Known rows, with every step that occurs
c -> s -> d -> x -> b -> a -> z: [-47  -5 -37  -5  26  11  17 -36   1  10  16 -44  21  -4 -22  15 -43   3
  28  22  42   2 -37   5  46]
j -> p -> b -> a -> x: [ 37   9 -40 -24  18  57  20 -28  29   8  13 -21  38  -2   3  28   2  17
  -9  19  17  34 -10  78  28]
j -> p -> b -> x -> c -> s: [ 22   2 -38 -18  13  42  17 -28  27  -3   0 -13  22  12   3  34  14  19
  18  13  37  28 -16  41  27]
a -> b -> x -> d -> s -> c: [ 44 -12 -35  17   7  24  17  -7   4  -9   4 -29  33  14  -6  29   5  21
  10  14  27   5 -32 -22  20]
s -> d -> x -> b -> a -> z: [-18   8 -32 -15   6   6  22 -31  -1   2  14 -32  17  12 -29  22 -22  -2
  28  20  22  10 -31 -10  30]
j -> p -> b -> x -> d -> s -> c: [ 24  -3 -36 -27  14  45  19 -22  35  -1   6 -17  57  26  -2  28  11  21
  18  15  38  31 -19  22  23]
j -> p -> b -> a -> x -> c: [ 33   9 -39 -21  13  53  20 -32  36   6   9 -11  33   4   3  33  27  16
  -7  15  27  35 -10  84  24]
a -> x -> b: [  5   4 -40 -17  31   9  17 -15  -1 -17  11 -56 -10   9  -8   3 -10  22
 -33  15 -42  18 -20  -2  30]
c -> d -> x -> b: [ -3   3 -35 -21  10   1  16 -38  -4 -13  -9 -36  10   2 -26  10 -53   8
  30   5   6  -1 -29 -33  24]
j -> p -> b -> x: [ 39   6 -38 -22  14  45  18 -23  20  -3   4 -18  25  11   2  32  -1  20
  12  15  15  30 -13  34  25]
d -> c -> s: [ 10 -12 -36  -2  25  18  15 -40  33  12  18 -48  26   0   4  25   9  22
  24  10  42   3 -29   4  40]
z -> a: [ 18 -17 -40  14  15  39  19 -28  27  17  28  16 -51   0   2  24   6  18
  15  12 -22  18 -27   4  14]
z -> a -> b -> x -> d -> c: [ 33 -12 -34  27   6  41  18 -13  30   8   9  20 -32  -1   5  27  33  27
  27  11  10  17 -32 -22  12]
c -> s -> d: [-33 -15 -40   5  27  12  21 -42  -1   9  20 -39   8  -4  -8  17 -39  10
  32  17  36  -3 -39  18  48]
d -> s -> c: [ 20 -26 -38 -14  18  21  17 -32  37  13  46 -56  49  38  -8  22   8  14
  -1  14  19  11 -28  -4  31]
p -> j: [ 14  -8 -42 -15  10  37  20 -16  -2 -14  34 -59  22   8 -12  19 -72  21
 -14   9  13  13 -11  21  30]
c -> d: [  8   2 -39 -11  18  10  18 -43   3 -11  -1 -27   3  -3  -7  10 -20  17
  17   1   2  -6 -26  11  32]
z -> a -> b -> x -> c -> s: [ 24 -15 -38  35   7  39  16 -17  25   9  17  19 -54  -2   5  31  31  23
  23  11  12  17 -33  -6  16]
x -> b -> a -> z: [  4  -7 -33 -12  28  19  16 -17   3   6  11 -31  -2 -27 -21  20 -44   6
  -8  13  -8   0 -19  36  24]
s -> d -> c: [  4   1 -32  -6   8   8  26 -43  21   5  22 -30  19  14  -2  26  25  12
  39  12  41   6 -31   7  37]
j -> p -> b: [ 43   0 -41 -28  17  48  21 -31  23   4   5 -14  34  -4  -2  32 -11  17
   9  18  19  34 -14  62  22]
a -> z: [ 19  16 -41 -21  32  16  11 -24  13  -6   6 -28  12   2 -12  19  37  19
 -29  19 -20  19 -17  32  30]
a -> x -> d -> c -> s: [-16   6 -39 -12  31  15  17 -27  23 -12  -3 -42  36  24   2   2  40  30
 -20  13   2  14 -26  -7  34]
p -> b: [ 33  -4 -38 -12  10  25  19 -20   2  -2  13 -27  15 -20   1  36  -3  22
  -2  16   8   7 -25  33  26]
x -> a -> b: [ 80  -9 -38   3   2  29  21 -17   8   9   6  -5 -45 -27  10  25  -8  13
  -8  11 -11  12 -21  48   6]
s -> c: [ 35 -21 -39  13  20  20  21 -23  13   5  53 -40  21  27  -5  30  -9  13
   6  13  10  10 -35  16  14]

Rows
[ 22   0 -37  -8  14  12  17 -28  21  -5  33 -34  24  29 -12  14   9  14
  11   9  21  13 -35  -1  14]
s -> c -> d -> x -> a -> z
[ 28   9 -37 -27  17  55  21 -30  41   8   2 -14  58   1   3  26  20  20
   2  16  37  32 -12  68  25]
j -> p -> b -> a -> x -> d -> c
[ -1  -3 -38 -27  17  11  16 -48  22  -5   2 -39  29   9  -9   5  -7  17
  13   2  14  -4 -25  -3  42]
c -> d -> s
[ 13 -13 -36  34   4  35  19 -19  25   8  18  21 -53   1   4  30  35  21
  33  12  23  16 -37  -6  19]
z -> a -> b -> x -> c -> s -> d
[-10   4 -35  -2  -8   0  24 -43   7  -2  12 -17   6  36 -19  34  19  -3
  38  14  34  11 -33 -12  25]
s -> d -> x -> c
[ 19   9 -39   9  21  37  15 -26  11   9  34 -46   6   9   4  18   8  12
 -38  15 -21   4 -13  47  36]
b -> a -> x
[ 46   9 -37 -21  17  20  15 -20  22   4   4  -6 -42 -10   6  14  31  16
 -27  12 -30  17 -13  48  13]
x -> a -> z
[ 14  17 -37 -26   7   7  14 -38  11 -10  -9 -22  -3   8 -14   6  -3  12
  11   5   0   7 -24 -10  22]
c -> d -> x -> a -> z
[ 29   4 -34  -4   6  21  14  -9  -3 -12  11 -34   2   2   5  35  11  26
   2  13   3   2 -22  -7  31]
p -> b -> x
[ 35  16 -32  -3  11  15   9  -7   9 -12   6 -22 -48  25   9  17  36  21
 -13   8 -33   5 -12 -20  23]
b -> x -> a -> z
[ 18   8 -32  -4  -2  12  14 -18   8 -19   0 -18  -3   7   6  36  47  25
  11   4  25  -1 -24   1  28]
p -> b -> x -> c -> d
[-15 -11 -39   4  14  15  21 -36  -1  10  14 -35   4  -5 -11  19 -41   6
  34  20  42   5 -40   4  38]
c -> s -> d -> x -> a -> b
[ 59  -1 -36  26  -1  19  15 -12  -1 -14   2 -20 -13   6   0  41  28  18
   5  10  17   6 -25   0  18]
a -> b -> x -> c
[ 52   2 -36  22  -2  16  15 -17  -1 -18  -4 -19 -11   4  -1  35  28  19
  11   6  23   3 -27  -2  21]
a -> b -> x -> c -> d
[ 25   9 -37  -6  12  38  17 -17   9   3  25 -38  22 -16   7  30  18  22
 -28  18   5   7 -18  56  34]
p -> b -> a -> x
[  7  -2 -32 -13   6  20  15 -11   8 -12  -4 -25  31   9   1  30  20  27
   8  12  20  -1 -25 -21  30]
p -> b -> x -> d -> s
[  1  -7 -39   2  24  31  18 -17  25   4  24  -2 -56   4   0   7  13  26
  -8  13 -39  28 -26  -8  18]
z -> a -> x -> b
[ 45 -17 -41  24  10  45  20 -19  22  16  22  18 -43 -18   1  29   5  21
  14  16  -6  23 -31  15  10]
z -> a -> b
[-14 -22 -36 -19  17  17  20 -34  24   4 -14 -13  55  19 -14  17  -4  14
  12  10  18  -1 -27 -13  22]
x -> d -> s
[ 61   0 -38  -5  -8  22  16 -21   4   6   5 -24 -15   6 -11  30 -23   3
   4  18  -7  19 -23 -15   5]
d -> x -> a -> b
[  5  -2 -37   1   1   1  18 -49  23 -13  -6   2 -17  15  -3  30  51  10
  18  -6  29  -2 -25  31  19]
x -> c -> d
[-14  -2 -33 -13   3   0  25 -34  -8  -1  12 -33   8  16 -28  23 -40  -2
  41  18  18   9 -35 -28  27]
s -> d -> x -> b
[ -2  -2 -37   4  21  37  17 -25  27  11  31 -41  43  24  -1  13  20  13
 -30  14   5   4 -20  33  32]
b -> a -> x -> d -> s -> c
